Each row was made from one small tree. The marks that hang from a mark follow it in brackets, in alphabetical order. Every link used is in the known rows. Write each row's tree.
Known rows
menaz[tegek[batol fitoza]]: [-0.11 -5.89  3.75  0.10 -2.90 -3.23  1.20  0.13 -2.50 -1.05  0.82  0.66
 -0.47 -1.24  0.56 -1.06]
lekup[fitoza[batol[menaz[tegek]] geve]]: [ 0.00  0.93  1.12  0.24  3.11  1.35 -1.65 -0.33  1.85  0.29  2.92  0.94
  1.37 -0.88  0.36  0.09]
fitoza[batol geve lekup]: [-0.15  4.26 -1.74  0.54  0.58  5.46 -0.35  0.13  1.92  0.75 -2.96 -0.67
 -0.89  0.33 -0.81  1.78]
tegek[batol]: [-0.49 -0.57  1.78 -0.88 -3.36 -2.05  1.17  1.79  0.42 -2.71 -0.70 -0.97
 -0.28  0.26 -0.04  1.11]
lekup[fitoza]: [ 0.54  1.74 -2.62 -1.28 -1.86 -0.28  1.25  2.11  0.76  0.62  2.54 -0.68
 -0.55 -0.32 -0.27  2.89]
lediga[batol[menaz] tegek[fitoza[lekup]]]: [-2.69 -1.00 -1.05  0.41  0.81  0.30 -1.04 -0.76 -1.16 -0.48  1.77  2.20
  0.57  2.25  1.04  1.25]
batol[fitoza[lekup]]: [ 0.49  2.01 -4.48 -0.04 -1.80  1.58  1.79  0.61 -2.61  2.26 -1.30 -0.36
 -1.24  0.12 -0.52  1.59]
lekup[fitoza[batol[menaz[tegek]]]]: [-1.81 -0.58  1.00 -0.88  1.94 -0.59 -0.56  1.71  0.28  0.43  2.74  0.99
  1.95 -0.42  0.65  0.95]
geve[fitoza[batol]]: [-1.98  2.41 -0.17 -1.19 -1.22  0.09  1.23  1.50  0.73  0.56 -2.76 -1.77
 -0.43  1.01 -0.26  2.40]
batol[fitoza[geve lekup] menaz[tegek]]: [ 0.70  0.48 -2.17  1.55  1.80  1.74 -0.30 -1.21 -2.13  1.70  1.08  1.21
  0.07 -0.56 -0.27 -1.66]
fitoza[batol[menaz[tegek]] geve]: [-1.03 -0.08  1.22  0.72  2.38  1.15 -1.31  0.19  2.02 -2.29  0.43  0.37
  1.18 -0.54  0.04 -0.91]
batol[fitoza[geve]]: [ 2.95  2.11 -3.99  0.57 -1.50  0.90  0.54 -1.51  0.13 -0.50  0.44 -0.99
 -1.69 -1.12 -0.56  0.08]
tegek[batol fitoza[geve lekup] menaz]: [ 2.48 -1.63  2.79 -0.28 -0.47 -1.09 -0.39 -1.19  1.09  1.35 -1.62 -0.91
 -0.68 -0.36 -0.40 -2.27]
geve[fitoza[batol[menaz[tegek]] lekup]]: [-4.18  0.68  1.55 -0.26  1.95  0.90  0.52  1.83 -1.47  2.60 -2.29  0.51
  1.29  1.57 -0.01  0.55]
batol[menaz]: [-1.27  0.49 -2.53 -0.92 -1.13 -2.51  0.52  3.07  0.98 -2.48  1.04 -0.74
  0.59  0.46 -0.40  0.55]
fitoza[batol[menaz] geve lekup]: [-0.91  4.08 -1.71  0.23  2.09  3.48 -1.43  0.54  2.05  0.28 -2.06 -0.29
  0.42  0.77 -0.55  0.47]
lediga[tegek]: [-0.93  0.09 -1.12 -0.14 -1.06  0.25  1.08  1.55  0.43 -2.91  1.07 -0.09
 -0.29  0.42  0.12  2.45]

Write each row's tree
[-2.55  3.74 -0.72 -0.75 -0.59  2.66  1.42  1.61 -0.09  3.02 -4.34 -1.24
 -0.62  1.74 -0.55  2.80]
geve[fitoza[batol lekup]]
[ 1.04 -0.47  0.72  0.36 -0.64 -1.02 -1.04 -1.06 -0.48  0.96 -0.61  0.22
 -0.52  0.07 -0.13 -1.97]
tegek[batol[menaz] fitoza[geve lekup]]
[ 0.68  3.59 -1.24 -0.63  2.04  1.06 -1.84 -0.11  3.26  0.31  1.70 -0.34
  0.73 -0.36  0.04  1.01]
lekup[fitoza[batol[menaz] geve]]
[-1.89 -2.03 -0.31  0.30  0.10 -1.86 -0.20 -0.64 -1.75 -2.08  3.08  1.80
  1.34  0.60  0.97 -0.17]
lediga[batol[fitoza menaz[tegek]]]
[-3.36  3.40 -0.80 -1.04  0.90  0.61  0.30  2.06 -0.07  2.56 -3.37 -0.84
  0.72  2.22 -0.31  1.46]
geve[fitoza[batol[menaz] lekup]]
[-0.71 -3.35 -1.23  0.59 -1.32  0.88  1.74  0.95 -3.37  2.23  0.38  1.02
 -1.02 -0.81 -0.28  0.11]
menaz[tegek[fitoza[lekup]]]
[-0.30 -2.39 -1.63  0.12  0.00 -2.81  0.76  0.79 -2.49 -0.81  2.24  0.70
  0.86 -0.88  0.32 -1.22]
batol[fitoza menaz[tegek]]
[ 1.68 -0.07  1.74  0.66  0.68 -2.14 -1.48 -2.86 -0.40 -2.50  1.40  0.76
  0.49  0.03  0.96 -1.41]
lediga[tegek[batol[fitoza[geve] menaz]]]
[ 0.37 -2.05 -1.16  1.36  1.26  0.80 -0.47 -0.66 -1.41  1.59  1.47  1.19
 -0.30 -0.83 -0.39 -2.17]
batol[menaz[tegek[fitoza[geve lekup]]]]
[-1.61  1.19  0.50  1.06  3.14  3.73 -1.23  0.36  0.81  0.29 -0.88  1.00
  1.12  0.16 -0.24 -0.52]
fitoza[batol[menaz[tegek]] geve lekup]
[ 2.89  0.94  1.70 -0.08  0.02 -0.19 -0.20 -1.66  0.36  1.39 -1.89 -0.94
 -0.34 -0.04 -0.30 -1.80]
tegek[batol[fitoza[geve lekup]] menaz]
[ 0.49 -0.32  1.18  0.80  1.97  2.26 -1.45 -2.85  2.09 -0.19  0.97  1.01
 -0.24  1.33  0.46  0.12]
lediga[batol tegek[fitoza[geve lekup] menaz]]
[-0.47  2.52 -1.09 -0.14  1.32  0.82 -1.54  0.46  3.24 -2.32 -0.67 -0.81
  0.55  0.03 -0.31 -0.03]
fitoza[batol[menaz] geve]
[ 2.16 -1.91  2.80  1.15 -1.24 -0.46  0.27 -2.50 -1.69 -0.99  0.67  0.46
 -0.68 -1.44  0.33 -1.51]
menaz[tegek[batol[fitoza[geve]]]]
[ 3.48 -0.50  2.54 -0.46 -0.76 -2.83 -0.34 -1.86  1.65 -1.13 -0.41 -1.51
 -0.23 -0.84 -0.01 -2.21]
tegek[batol[fitoza[geve]] menaz]
[ 1.85  1.13 -3.46  0.89 -1.30  2.51  0.44 -0.84 -0.20  2.13 -0.53 -0.40
 -2.24 -0.68 -0.91  0.17]
tegek[fitoza[geve lekup]]
[ 0.88 -3.85  0.54 -0.83 -0.02 -3.37  0.55  0.46  0.55 -1.40  1.53 -0.45
  0.03 -0.42  0.33 -0.42]
lediga[tegek[fitoza menaz]]
[-0.72  0.13 -2.17 -0.32 -0.98  2.09  0.63  0.57 -1.31  2.51 -2.61 -0.20
 -1.00 -0.11 -0.21  1.47]
tegek[fitoza[batol lekup]]
[ 2.99 -3.06  3.54 -0.65 -1.28 -3.67 -0.56 -1.21  2.22 -1.20 -0.12 -1.47
 -0.56 -1.07 -0.13 -2.73]
tegek[batol fitoza[geve] menaz]
[ 0.32 -3.60  2.67  0.23 -2.33 -2.40  1.42 -0.36 -3.17 -0.96  0.49  0.64
 -0.05 -0.95  0.65 -0.59]
menaz[tegek[batol[fitoza]]]
[ 1.29 -2.72  3.75 -0.90 -0.31 -4.01  0.33 -0.73 -0.59 -1.91  0.15 -0.24
  0.84  0.17  1.03 -0.74]
lediga[tegek[batol[fitoza] menaz]]
